Each row was made from one small tree. Brackets hold a mark, then the marks that hang from it, in alphabetical order. Every link used is in the known rows. Write each row's tree.
Known rows:
[tano [loti lada] [muka [luzu laba]]]: [ 3.28 -0.88 -2.20  3.56 -2.85 -3.99 -2.09 -2.30  0.90  0.75  0.49 -0.49
  1.10 -2.81 -3.32 -2.66  0.68 -2.51 -0.71]
[loti lada [luzu laba]]: [ 2.84 -3.09 -1.51  0.45  1.45 -1.82 -2.48  0.63  1.17 -2.95  1.43 -2.98
  0.14 -3.63 -2.18 -1.94  0.00 -0.92 -0.37]
[luzu [loti lada]]: [ 0.47 -1.45  0.78  1.13 -0.46 -3.77  0.52  0.52 -0.39 -2.09  3.82 -0.01
 -1.18 -3.42 -4.18  2.17 -3.97 -0.18  1.22]
[vefe [parad tesu]]: [ 0.05 -0.39  1.55 -0.72 -1.69 -4.09 -1.63  0.34 -0.82 -1.57  1.30  1.50
 -0.05  0.59 -1.92  3.90  1.93 -0.36 -0.42]
[luzu laba [loti lada]]: [ 2.58 -3.28 -0.88  0.15  0.73 -3.44 -1.14  1.50  0.60 -2.20  4.02 -0.47
  0.12 -3.39 -3.75  0.30 -3.38  0.67  1.14]
[luzu laba [loti lada [tano muka]]]: [ 4.94 -3.06  0.63 -0.93 -1.23 -4.90 -0.39  3.03  2.56 -4.52  5.28  0.55
 -1.96 -1.94 -3.40  1.44  0.44 -0.16  0.04]
[loti lada tano]: [ 2.02 -0.08 -0.93 -1.45 -1.52 -1.85 -1.86 -1.31  1.29 -2.15  2.20 -0.31
 -1.18 -0.93 -4.11  2.91  1.73 -1.14 -0.64]
[tano [loti lada] muka]: [ 1.31  0.64 -0.20  2.34 -2.11 -4.12 -0.14 -2.21 -0.35 -0.75  2.39  0.32
 -1.61 -1.79 -3.50  1.52  0.02 -0.84 -0.20]
[muka [tano [loti lada]]]: [ 0.16 -0.72 -1.30  2.12 -2.26 -1.73 -1.31 -2.30 -2.49  0.83  2.58 -2.46
 -0.13 -3.57 -5.08 -1.43 -2.62 -0.54  1.51]
[muka luzu tano]: [-0.50 -3.76 -1.10  3.31 -4.59 -2.26 -2.57 -2.45 -0.48 -0.62 -2.21 -1.57
  2.96 -3.46 -3.04 -5.14 -1.04 -2.68 -1.03]
[vefe [parad [muka tano] tesu]]: [-1.22 -2.19  1.61  0.07 -2.96 -4.31 -2.24  2.70 -3.20 -0.13  1.51 -0.82
 -2.28 -1.06 -4.24  3.15  2.37  0.75  0.45]
[parad [muka [luzu loti]] tesu vefe]: [-0.23 -5.18  1.81  1.01 -4.22 -8.86 -1.89  1.17 -0.57  1.70  1.47 -0.52
 -3.00 -1.31 -2.19  4.36 -3.89 -0.22  2.56]
[parad [muka [tano loti]] vefe]: [-2.37 -4.77  0.20  1.67 -4.18 -5.90 -3.15 -0.80 -2.14  2.55 -0.31 -2.88
 -2.34 -1.88 -3.74 -0.09 -3.05  1.88  0.46]
[muka [luzu laba] [tano [loti lada]]]: [ 2.05 -1.91 -3.12  4.02 -3.35 -1.21 -2.93 -2.76 -1.07  2.02  0.68 -3.24
  2.44 -4.26 -5.37 -5.69 -1.57 -2.46  0.53]
[parad [muka luzu tano] tesu vefe]: [-0.13 -5.35  0.48  1.46 -5.20 -6.67 -3.00  0.67 -1.63  2.47 -1.10 -2.09
 -0.42 -1.97 -2.96 -0.57 -1.23 -1.29  1.84]
[luzu laba [loti lada tano]]: [ 4.04 -2.98 -0.65 -1.77 -0.58 -2.82 -1.94  1.17  2.01 -2.93  5.14 -0.69
 -1.24 -2.24 -4.29  2.51 -1.20  0.49  0.51]
[vefe parad]: [-1.55 -0.49  0.84  1.04 -2.01 -3.30 -1.85  0.24 -0.60 -1.40 -1.18  0.89
  0.44 -0.56 -2.47  0.77  1.31 -0.32 -3.40]
[parad muka tesu vefe]: [-0.23 -4.26  0.75 -1.73 -2.20 -7.36 -3.15  0.92 -0.29  1.05  0.21  0.04
 -2.56 -0.20 -1.46  5.52 -0.58  1.21  1.89]
[muka luzu]: [-0.28 -2.26 -1.43  2.66 -3.56 -2.97 -3.00 -3.34  0.90 -0.42 -2.44  0.21
  2.05 -1.99 -1.88 -1.23 -0.09 -2.72 -1.62]
[loti luzu tano]: [ 1.55 -3.32 -0.07 -0.53 -1.50 -2.39 -2.98 -1.35  2.39 -4.88  0.84 -2.14
 -2.46 -0.63 -1.13  2.58  1.84 -0.91 -1.03]
[vefe [parad [muka [tano loti]] tesu]]: [-1.60 -1.28  1.05  0.93 -3.54 -4.28 -2.81  0.39 -3.65  1.45  2.93 -1.50
 -3.59 -0.91 -4.67  4.36  0.95  1.24  1.64]
[muka [tano [loti luzu]]]: [-0.46 -3.88 -0.44  2.96 -2.67 -2.19 -2.02 -2.32 -0.85 -1.95  1.20 -4.56
 -1.03 -3.04 -2.29 -1.86 -2.08 -0.30  1.03]
[parad [muka luzu [tano loti]] vefe]: [-2.28 -4.39 -0.26  3.40 -6.37 -6.04 -3.30 -1.82 -1.71  4.34 -2.15 -3.42
 -1.62 -2.78 -3.87 -2.69 -2.85 -0.51 -0.39]

Which tree is each row?
[ 4.96 -1.39 -1.37  0.73 -3.32 -3.36 -2.39  0.08  2.90 -2.09  0.50  0.31
  0.76 -1.93 -3.56 -2.11  3.80 -3.24 -2.04] => [loti lada [tano [muka [luzu laba]]]]
[ 0.32 -2.40  0.46  4.00 -3.66 -3.36  0.67  0.31 -1.43 -0.32  2.46 -2.11
  0.64 -4.99 -5.60 -4.01 -4.20 -2.86  0.84] => [muka [luzu [loti lada]] tano]
[-0.57 -4.49  0.39  0.25 -3.86 -6.30 -3.08  0.02 -2.65  2.50  1.95 -2.30
 -2.89 -1.20 -2.80  3.20 -2.74  1.58  3.95] => [parad [muka [tano loti]] tesu vefe]
[ 2.53 -4.21 -0.96  3.46 -2.84 -2.77 -0.93  1.69 -0.75 -0.79  2.20 -2.61
  2.21 -5.32 -4.98 -5.77 -3.90 -2.02  0.36] => [muka [luzu laba [loti lada]] tano]
[-0.95 -2.05 -0.46  1.59 -2.87 -4.09 -5.02  0.95 -0.41  1.15 -2.81 -0.40
 -0.12 -1.93 -3.42 -1.35  3.12 -0.65 -4.48] => [vefe [parad [muka [luzu laba]]]]
[ 0.28 -3.59  0.90  1.23 -3.29 -6.30 -2.45 -0.19 -0.80 -0.65  2.33  0.35
 -2.86 -1.94 -3.05  6.14 -2.16 -0.66  3.00] => [parad [muka [luzu loti]] tesu]
[ 2.76 -4.05 -1.61  2.20 -2.87 -4.72 -3.17 -0.88  2.38 -2.00 -2.62  1.09
  3.05 -2.32 -0.83 -3.74  2.11 -2.42 -2.41] => [tano [muka [luzu laba]]]
[ 2.17 -5.86 -1.06 -0.06 -2.84 -6.76 -5.19  0.78  0.75  2.24 -1.49 -0.88
 -0.13 -1.23 -1.11  1.12  0.28 -0.46  0.97] => [parad [muka [luzu laba]] tesu vefe]
[-3.25 -1.98  1.24  3.14 -4.95 -4.05 -2.75  1.10 -2.46  1.43 -2.53 -1.76
 -0.43 -2.59 -4.91 -2.92  2.21 -1.62 -3.96] => [vefe [parad [muka luzu tano]]]
[-0.35 -5.40  1.08 -0.75 -3.32 -6.55 -2.81  2.09 -1.87  0.76  0.58 -1.73
 -1.40 -1.57 -2.71  1.39 -1.24  1.12  2.21] => [parad [muka tano] tesu vefe]
[ 3.03 -0.84  1.25  0.46 -1.82 -3.34  0.23  1.05  2.31 -5.11  2.56 -1.57
 -3.39 -1.36 -2.55  1.46  3.53 -2.07 -1.20] => [loti lada luzu [tano muka]]
[ 2.58 -3.48 -2.00  2.63 -0.45 -0.92 -2.21 -0.44 -0.87 -1.07  2.83 -5.43
 -0.40 -4.24 -3.86 -3.90 -1.52 -0.45  1.29] => [muka [tano [loti lada [luzu laba]]]]
[ 4.67 -2.68 -1.37 -0.99  0.65 -1.11 -3.08  0.48  2.73 -3.82  2.55 -3.20
 -1.19 -1.83 -2.96 -0.05  2.42 -0.99 -0.69] => [loti lada [luzu laba] tano]
[ 3.62 -2.28 -1.02  2.72 -0.35 -3.54 -1.35 -0.36  1.09 -2.34  2.91 -2.35
 -1.74 -2.97 -2.16 -0.93  0.62 -0.81 -0.12] => [tano [loti lada [luzu laba]] muka]
[ 1.43 -1.00  1.48  4.22 -3.48 -5.87  1.51  0.66  0.27 -1.88  2.13  0.72
 -0.48 -3.37 -3.72 -0.66 -1.75 -3.02 -0.53] => [tano [muka [luzu [loti lada]]]]
[ 2.56 -1.83 -1.87  1.64  0.75 -1.70 -3.04 -1.69  0.63 -1.23  2.84 -3.64
 -1.42 -3.13 -2.88 -0.66 -1.05 -0.15  0.59] => [tano [loti lada [luzu laba]]]
[ 4.98 -2.87 -0.22 -0.41 -0.37 -3.01 -1.79  2.01  3.17 -5.38  2.80 -1.71
 -2.00 -1.89 -1.98 -0.34  4.01 -1.53 -1.48] => [loti lada [luzu laba] [tano muka]]
[ 2.00 -4.22 -2.14  1.52 -0.40 -2.37 -4.48 -2.43  1.51 -1.90  1.03 -3.16
 -0.51 -2.11 -0.63 -0.14 -1.10  0.48  0.40] => [tano [loti [luzu laba]]]
[ 2.22 -1.95 -0.05  1.58 -5.24 -4.53 -2.23 -2.16  2.84 -2.95 -1.57  1.32
 -0.04 -0.31 -1.60  0.20  3.65 -2.96 -2.66] => [loti [tano [muka luzu]]]
[ 2.68 -0.06  0.56 -0.77 -2.34 -3.89 -0.64 -0.01  1.73 -3.39  2.20  1.32
 -1.35 -1.04 -3.79  2.05  3.20 -1.50 -1.53] => [loti lada [tano muka]]
[ 1.93 -0.98  0.66 -0.95 -1.71 -3.44 -0.32  0.30  1.14 -2.92  4.98 -0.09
 -2.79 -1.65 -4.73  3.97 -1.94 -0.44  0.93] => [luzu [loti lada tano]]
[-2.94 -2.37  1.16  1.23 -3.12 -4.04 -2.31  2.45 -3.11 -0.08 -0.64 -1.50
 -1.76 -2.25 -4.76 -0.29  1.96  0.98 -2.78] => [vefe [parad [muka tano]]]
[-0.06 -0.01 -1.43  4.59 -4.16 -1.75 -1.61 -3.63 -1.85  2.21  0.77 -3.00
  0.73 -3.92 -5.65 -4.21 -2.32 -3.08  0.60] => [muka luzu [tano [loti lada]]]
[ 3.04 -5.46  0.05  3.20 -3.26 -6.08 -1.42  0.49  2.00 -3.05  0.40  1.05
  1.40 -3.20 -1.11 -2.58 -1.30 -1.49 -1.00] => [tano [muka [luzu laba loti]]]
[ 0.54 -3.70  1.51  3.26 -4.40 -6.45  0.10 -0.20  1.10 -2.66  0.24  1.47
  0.19 -2.50 -1.95 -0.62 -1.80 -2.19 -1.00] => [tano [muka [luzu loti]]]
[ 0.62 -2.54  0.43  2.82 -2.41 -4.60 -1.04 -2.16  0.95 -3.24  1.10 -1.36
 -2.68 -1.59 -0.40  1.46  0.17 -0.66 -0.31] => [tano [loti luzu] muka]
[ 2.32 -3.36  1.28 -0.08 -2.66 -4.16 -1.36  0.26  3.06 -5.69  1.21 -0.75
 -2.59 -0.49 -0.65  2.09  3.38 -1.23 -1.61] => [loti luzu [tano muka]]
[-1.14 -0.63  1.52 -1.11 -1.82 -4.88 -2.95  1.70 -1.79 -0.42  1.24  0.78
 -2.96 -0.03 -3.37  6.54  2.87  0.76 -0.11] => [vefe [parad muka tesu]]
[ 4.27 -2.41 -0.95  0.91 -2.57 -2.79 -2.09  0.17  2.27 -1.52  3.32 -0.84
 -0.26 -2.52 -4.41 -0.74 -1.03 -2.06 -0.28] => [muka [luzu laba [loti lada tano]]]
[-1.47 -1.76  1.61  1.72 -5.01 -4.59 -2.54  1.67 -2.88  0.94  0.00 -1.09
 -1.26 -1.73 -4.28  0.77  2.65 -1.85 -0.38] => [vefe [parad [muka luzu tano] tesu]]
